Every row comes from one small tree of marks. The marks that hang from a mark follow it in brackets, in alphabetical order. Every link used is in the known rows. Which tree was each row made from?
In the rows, 128 means zero.
Known rows
lofo[redom[leve[fugig petos[tesoz[sarifim]]]]]: [ 90 148 176 119 135 148 184 203  69 128 101 121 126  64 147 117 143 113
 137 121 176 151 144 101 101 196 118 188 134 150  73 110 127  79 131 125
  97 103 117 138  88 150 150 106  71 143 136 121 151 162 151 104  91 121
 131 135 126 153]
bimi[redom[leve[fugig petos[tesoz]] lofo] zatese]: [ 93 141 197 136 144 156 183 198  73 126 137  83 125  40 151 156 140  96
 132 111 175 169 154 127 119 167 151 173 119 150  92 101  80  84 113 132
 129 130  94 159  78 137 157  75 102 143 116 124 150 141 155 103 111 134
 127 122 144 193]
lofo[redom[leve[fugig petos]]]: [ 65 153 177 126 118 140 184 189  63 137 104 142 125  66 134 111 123 104
 162 121 199 146 150 119 110 173 127 172 126 149  63 109 119 107 132 114
 108 133 127 141 112 153 130 108  86 168 146 113 150 186 164 105  83 108
 139 159 135 144]
tesoz[mavi[foses] petos[leve[fugig redom]] sarifim]: [114 164 135 152 152 127 156 155  87 102 109 104 138  98 149  78 117 111
 117 127 145 146 118 107  65 164  84 193 115 160  49  59 169  72 129 116
  86 109 148 125 139 115 169 115  69 156 126 148 154 111 150  63 100 140
  93 165 114 160]
petos[leve[redom[lofo]] tesoz[mavi[foses] sarifim]]: [135 150 136 152 160 138 151 167 100 103 141 107 129  98 158 164 131 123
 114 132 139 161 146 113  91 205 142 191 146 114  93  65 152  96  93 140
  73 116 139 134  97 137 190 124  70 153 111 162 182 143 138  82 123 134
 104 121 122 146]
lofo[redom[leve[fugig]]]: [ 97 176 177 126 116 145 189 179  81 144 105 147 124  86 128 125 117 119
 167 138 184 131 151 129 114 165 128 169 141 155  79 106 130 116 122 117
 100 148 137 146 116 156 132 113 100 170 159 122 157 183 186 123  87 125
 121 142 135 121]
sarifim[tesoz]: [138 141 134  81 166 144 172 176  99 141 131 150  96 102 162 136 127 147
 174 105 163 108 144 145 104 167 162 135 136 144 108  72 123 136  95 121
 151 172 120 127 121 174 115 124 101 187 122 131 145 199 158 117  93 109
 125 127 138 118]
petos[leve tesoz[mavi sarifim]]: [148 145 114 129 175 144 160 184  86 147 151 119 108 117 173 139 136 166
 120 110 122 123 155 109 121 190 131 177 168 126 103  58 158 112 108 139
 103 130 148 111 119 159 138 149  87 140 111 174 150 144 170 103 127 139
 109 106 134 129]
leve[fugig petos[tesoz] redom[lofo]]: [ 84 111 164  95 147 145 153 169  81 110 120 132 136  33 164 158 132 113
 142 104 180 153 154  93 131 184 152 181 109 153  91  99 123  59 129 150
 113 126  92 148  83 142 150 131  79 159  90 101 148 179 106  81  93 117
 138 173 123 158]
tesoz[mavi[foses[gelefu]] petos[leve[fugig redom[lofo]]]]: [ 99 148 152 160 166 160 142 143  76 106 130  94 139  95 125 122 138 104
 138 163 159 170 130 131  71 169 119 205  97 140  61  51 179  60 103 109
  64 128 129 132 124 123 181 123  74 178 137 126 161 158 139  67 133 135
 110 178 112 149]
fugig[leve[petos] zatese[bimi]]: [ 61 151 126 102 180 158 152 140  99 158 192 159 130 100  90 112  84  91
 150 153 185 146 138  90 120 141 132 139 110 121  84 111 107 123 111 155
 111 133 126 127 133 131 149 165 114 226 132 105 149 146 145 100  93 119
 135 174 147 118]
lofo[redom]: [133 171 156 101 140 164 185 181  85 140 127 164 115 122 127 144 123 116
 201 113 165 108 157 122 112 163 145 152 165 135  85 103 132 152 105 137
 127 154 149 137 115 173 124 131 108 176 143 138 148 188 175 120  80 127
 119 140 150 101]
fugig[leve zatese[bimi]]: [ 91 174 124 105 187 167 158 137 113 162 201 161 133 126  86 123  79 105
 151 164 167 131 146 105 122 129 133 135 126 124 105 103 122 134 102 157
 108 152 139 133 130 137 148 168 126 233 152 125 159 140 173 115 103 136
 125 158 145  98]
zatese[bimi]: [117 145 126  87 165 155 173 152 104 150 156 152 124 115 127 151  97 131
 176 117 161 126 136 144 145 160 145 149 137 145  92  91 140 139 112 147
 122 159 148 153 120 131 122 157 106 192 138  99 156 163 175 138 112 138
 126 139 129 116]
leve[petos redom[lofo]]: [102 118 146 111 140 148 174 179  84 105 136 145 115  58 149 154 120  95
 159  89 180 148 148  99 128 173 142 174 141 139  83  97 127 104 122 144
 133 134 114 147 102 134 143 145  78 171 106 111 157 195 126  98  77 108
 127 157 145 149]
fugig[leve[petos[tesoz]] zatese]: [ 91 153 130 107 184 151 146 172  94 149 192 139 110  99 117 128 116 114
 137 145 164 130 160  82 114 154 159 140 130 112 108  97 108 115 108 158
  98 122 118  92 116 159 138 161 107 198 107 137 136 148 134  81 105 109
 135 165 151 115]
petos[leve[fugig redom] tesoz]: [ 76 136 145  83 132 138 127 158  79 160 110 127 149  49 160 146 127 157
 131 111 173 143 153 105 126 181 166 170 124 151 111  67 126  66 132 141
 106 151 122 133 109 177 139 148  83 159 107 136 158 159 129  78 115 129
 111 181 138 142]
redom[leve]: [124 156 128 134 142 135 185 190 104 145 143 142 106  91 146 145 105 137
 157 125 158 120 136 147 126 160 142 157 147 134  94  83 143 146 111 127
 116 158 150 129 115 141 119 148  89 179 147 131 158 189 197 132 119 114
 122 119 146 119]
leve[fugig[zatese[bimi]] redom]: [ 68 157 151  76 165 152 147 109  98 151 136 141 147  96 107 115  84  96
 134 141 182 149 134  93 107 131 123 153  96 154  80 106 125  70 132 150
 111 137 127 169 133 129 147 140 115 208 135 105 161 131 134  98  83 140
 117 194 138 114]
leve[petos]: [113 131 124 103 151 138 177 181  80 131 137 147 103  89 146 134 112 123
 168  95 164 120 137 118 130 161 149 155 140 138  72  92 132 135 120 140
 131 146 129 120 124 143  97 149  85 175 116 109 135 185 153 111  98 113
 129 150 145 135]
foses[gelefu mavi]: [129 139 127  94 176 173 150 137  89 157 161 123 101 143 139 154 148 137
 166 143 121 123 126 147  97 119 138 162 152 104  66  77 196 132 107 134
 105 147 129 116 135 148 112 138  90 188 142 117 146 211 171 114 137 102
 132 157 154 109]
bimi[redom[leve[petos] lofo] zatese[fugig]]: [110 138 174 160 134 173 186 185  72 153 134 101 119  56 127 147 123  86
 158 119 181 172 140 137 135 144 113 156 144 120 104 124  97 123 113 132
 153 146 112 171  76 140 135  77 123 159 141 110 153 137 184 130 102 135
 112 127 133 172]
zatese[bimi[redom[lofo]] fugig[leve[petos[tesoz]]]]: [ 84 119 166 114 173 200 145 151  95 174 168 137 145  63 118 165 135 114
 163 148 182 162 154 111 174 171 132 149 119 129 109 126 105 118  96 161
 124 135 109 164  52 149 176 128 130 184 130  72 161 129 161 116 120 150
 126 151  90 163]
lofo[redom[leve[fugig[zatese]]]]: [ 84 190 176 126 137 148 184 168  77 155 127 143 124  98 101 120 104 100
 149 153 186 134 155 105  90 141 123 165 135 139  89 112 126 105 117 129
  91 133 137 137 127 153 139 112 111 187 163 142 156 166 181 115  77 128
 122 157 145  96]
leve[fugig[zatese[bimi[redom]]] petos]: [ 76 142 167  72 164 169 165 130  82 157 137 122 139  96 108 116 100  84
 141 129 194 148 126 100 107 127 127 146 112 146  56 123 100  91 131 148
 125 124 121 162 120 117 148 122 113 186 125  95 139 116 147  90  81 141
 128 184 129 147]

Write each row's tree
[ 55 135 137 120 155 164 146 129  84 140 166 129 155  58 107 141  99  91
 137 139 191 176 147  93 118 156 125 193 104 163 104  86 128  43 132 145
  87 127 121 171 111 118 190 154  96 190 148 123 175 127 134  79  77 168
 111 186 124 141]
tesoz[petos[leve[fugig[zatese[bimi]] redom[lofo]]]]
[ 85 120 149 120 167 161 149 182  96 115 165 145 124  45 151 148 130 109
 147 123 168 154 167  85 133 175 152 164 131 133 107  94 115  97 108 155
 105 132  99 118  89 152 171 156  92 178  94 122 152 180 118  78  99 105
 133 157 137 154]
fugig[leve[petos[tesoz] redom[lofo]]]
[ 98 159 121 108 167 176 148 136 110 185 163 168 141  98  96 120  91 139
 170 157 162 131 136 123 164 139 120 133 121 137 109 104 142 141 104 148
 128 168 140 155 108 160 126 154 140 215 160  80 163 138 187 140 126 141
 119 156 109 119]
zatese[bimi fugig[leve]]
[ 46 135 141  82 189 169 124 141 106 152 181 142 139  81 106 123 105  87
 125 155 179 164 144  67 117 160 145 137 103 121  99 103 102  82 117 165
 104 121 118 128 118 147 181 169 106 207 112 109 156 132 106  78 103 117
 132 191 137 123]
fugig[leve[petos[tesoz] redom] zatese[bimi]]
[146 127 126 112 188 147 171 191  89 112 146 117  94 115 170 125 141 133
 126  99 122 124 145 101 118 187 111 169 149 124  70  78 154 109 109 137
 113 108 132 116 111 135 130 127  82 154  87 133 125 146 148  98 109 121
 129 118 129 136]
leve[petos[tesoz[mavi sarifim]]]
[ 48 123 134  99 157 172 129 129  94 169 138 165 157  64 107 103 103  99
 153 148 194 170 130  92 157 153 107 140  97 133  90 112 124 104 126 149
 139 149 121 158 105 148 142 152 111 210 129  65 156 138 142 108 104 123
 118 196 112 142]
zatese[bimi fugig[leve[petos redom]]]
[ 61 132 159 122 213 176 124 142 107 124 205 133 123  90 121 140 111  82
 111 164 171 180 163  67 125 169 122 161 103 118 103 102 118  74  97 150
  76 119 115 140 108 128 206 149 121 198  97 123 147 128 108  74 104 126
 136 163 128 125]
fugig[leve[petos[tesoz[mavi]] redom[lofo]] zatese[bimi]]
[121 120 166 116 170 143 167 170  78  88 122 117 130  66 173 125 147 110
 101 102 153 154 150  77 112 189 100 197 115 152  70  87 148  44 125 143
 108  95  96 148  95 117 158 111  82 146  85 131 139 150 113  73  82 129
 130 146 114 156]
leve[fugig petos[tesoz[mavi sarifim]] redom[lofo]]
[131 141 124 122 167 141 143 179  91 136 131 113 125 100 171 135 139 147
 107 102 127 144 149  87 109 194 122 176 153 132  97  61 153  84 115 132
 108 124 140 125 119 159 155 144  83 135  98 170 150 141 141  85 113 133
  98 131 143 131]
petos[leve[redom] tesoz[mavi sarifim]]
[145 158 160 146 192 191 154 172  81 149 143  92 124 106 135  91 151 101
 119 120 133 150 149  92 110 141  75 135 140 115  83 105 108 111 116 146
 165 120 115 124 106 164 141  80 146 162 102 131 118  76 168  92 110 142
  96 131 129 166]
bimi[redom zatese[fugig[leve[petos[tesoz[mavi sarifim]]]]]]
[123 135 182 157 171 185 163 189  70 139 148  82 106  71 149 158 142 104
 129 132 154 166 154 130 136 168 109 157 130 117 103 109 103 112  94 127
 129 138 116 153  69 150 154  65 129 140 112 118 129 118 171 118 134 141
 111 105 120 159]
bimi[redom[leve[petos[tesoz[mavi]]] lofo] zatese[fugig]]
[117 140 147 146 206 158 148 170  98 102 182 123 115  95 138 117 139  82
  93 141 148 165 160  40  92 170  98 171 139 109  96  98 133  74 106 154
  95  91 104 116 106 121 189 140 105 178  89 159 146 133 118  67  80 120
 122 149 135 136]
fugig[leve[petos[tesoz[mavi sarifim]] redom[lofo]] zatese]
[109 143 156 135 157 176 197 179 110 145 162 119 128  87 137 184 110 103
 165 132 173 150 136 155 143 169 135 168 151 135  97 110 119 141  92 139
 114 145 141 179  77 108 168 128 105 171 156 107 179 164 201 140 114 148
 119 104 119 152]
zatese[bimi[redom[leve lofo]]]
[ 80 143 159 141 146 131 181 172  77 128 152 125 118  51 120 138  98 105
 123 143 192 158 143 109 120 153 137 178 116 133  92 109 123  89 119 134
  84 127 106 145 106 110 144 125  92 181 138 115 163 182 156 102  86 118
 141 148 138 139]
redom[leve[fugig[zatese] petos] lofo]
[ 83 135 146 131 130 148 157 163  80 124 127 130 145  39 148 141 124 118
 150 108 178 148 146 103 127 174 132 199 127 173  99  75 136  65 133 132
 108 134 123 146 105 138 161 149  80 163 138 130 170 163 151  82  86 140
 110 171 128 156]
tesoz[petos[leve[fugig redom[lofo]]]]
[148 143 127 131 185 132 163 179  86  96 139 112  99 128 155 129 124 124
 129 120 122 123 131 118  92 187 130 158 130 114  53  76 151 124 104 130
  88 108 141 112 117 127 147 113  67 158  99 131 144 135 142  88 130 121
 129 122 127 143]
leve[petos[tesoz[mavi[foses] sarifim]]]
[ 78 130 141  98 165 151 136 177  98 127 143 138 127  59 148 126 131 119
 138 122 165 147 153  75 122 169 152 139 129 128  91  87 115 105 120 143
 123 132 106 105 103 164 145 160  88 182  89 120 145 166 124  72 108  97
 132 178 150 144]
fugig[leve[petos[tesoz] redom]]
[157 156 102 162 194 155 169 161  87 118 152  97 112 151 128 107 143 116
 144 147 111 137 114 150  59 170 108 186 134 113  57  45 198 115 105 106
  81 114 165 101 135 120 155 139  69 174 149 144 153 145 175  89 144 136
 104 145 129 137]
tesoz[mavi[foses[gelefu]] petos[leve] sarifim]
[134 130 134 144 173 154 153 183  91 119 148 119 123  83 172 165 150 135
 113 110 130 152 160  95 124 198 128 194 161 126 113  64 153  80 106 143
  97 122 126 142  97 143 178 142  85 134 100 171 163 154 142  89 109 140
 102 115 126 140]
petos[leve[redom[lofo]] tesoz[mavi sarifim]]
[102 148 180 140 157 146 178 194  69 121 110 110 112  85 158 104 147 112
 118 133 158 151 156 102  99 199  92 192 133 137  59  96 141  79 123 115
  87 102 121 133 102 147 154  92  82 140 116 133 138 147 153  97  93 118
 134 121 114 145]
lofo[redom[leve[fugig petos[tesoz[mavi sarifim]]]]]
[ 53 134 152  93 160 153 121 126  89 157 160 131 156  56 115 177 108 117
 127 155 184 179 160  94 136 171 165 182 100 150 128  80 119  44 114 161
  77 134 115 174  97 148 192 148 104 181 133 122 189 138 112  85 108 157
 118 180 122 131]
petos[leve[fugig[zatese[bimi]] redom[lofo]] tesoz]
[107 126 132 120 177 147 138 173  90 122 135 120 102  91 175 110 143 128
 140  98 155 135 147 112  88 187 126 168 130 154 104  41 134  88 108  95
 125 154 132 110 136 167 163 124  79 167 103 164 140 162 139  80  92 115
 105 146 130 123]
sarifim[tesoz[mavi petos[leve[redom]]]]
[ 89 140 156 142 145 164 148 159  81 128 152 140 138  46 110 114 108  78
 153 127 178 177 149  86 129 138 110 148 116 133 110 106 100 101 124 150
 161 157  94 151 102 161 143 114 129 197 133 104 156 140 137 104  80 123
 111 173 146 160]
bimi[zatese[fugig[leve[petos redom[lofo]]]]]
[116 146 176 131 170 195 155 175  77 156 166 110 126  58 122 151 146  96
 155 131 167 159 166 105 143 148 136 136 133 120 116 119  85 123 100 158
 150 145  94 145  68 174 150  93 146 173 120 109 143 112 158 108 108 140
 114 146 129 169]
bimi[redom[lofo] zatese[fugig[leve[petos[tesoz]]]]]
[135 136 118 168 170 158 173 188  96 102 154 113 119  89 164 123 140 102
 128  99 133 151 147  93 105 188  87 204 155 148  89  62 170  81 116 123
 104 114 139 133 112 121 179 146  79 145 130 164 159 147 160  87  85 146
  90 128 121 151]
tesoz[mavi petos[leve[redom[lofo]]] sarifim]
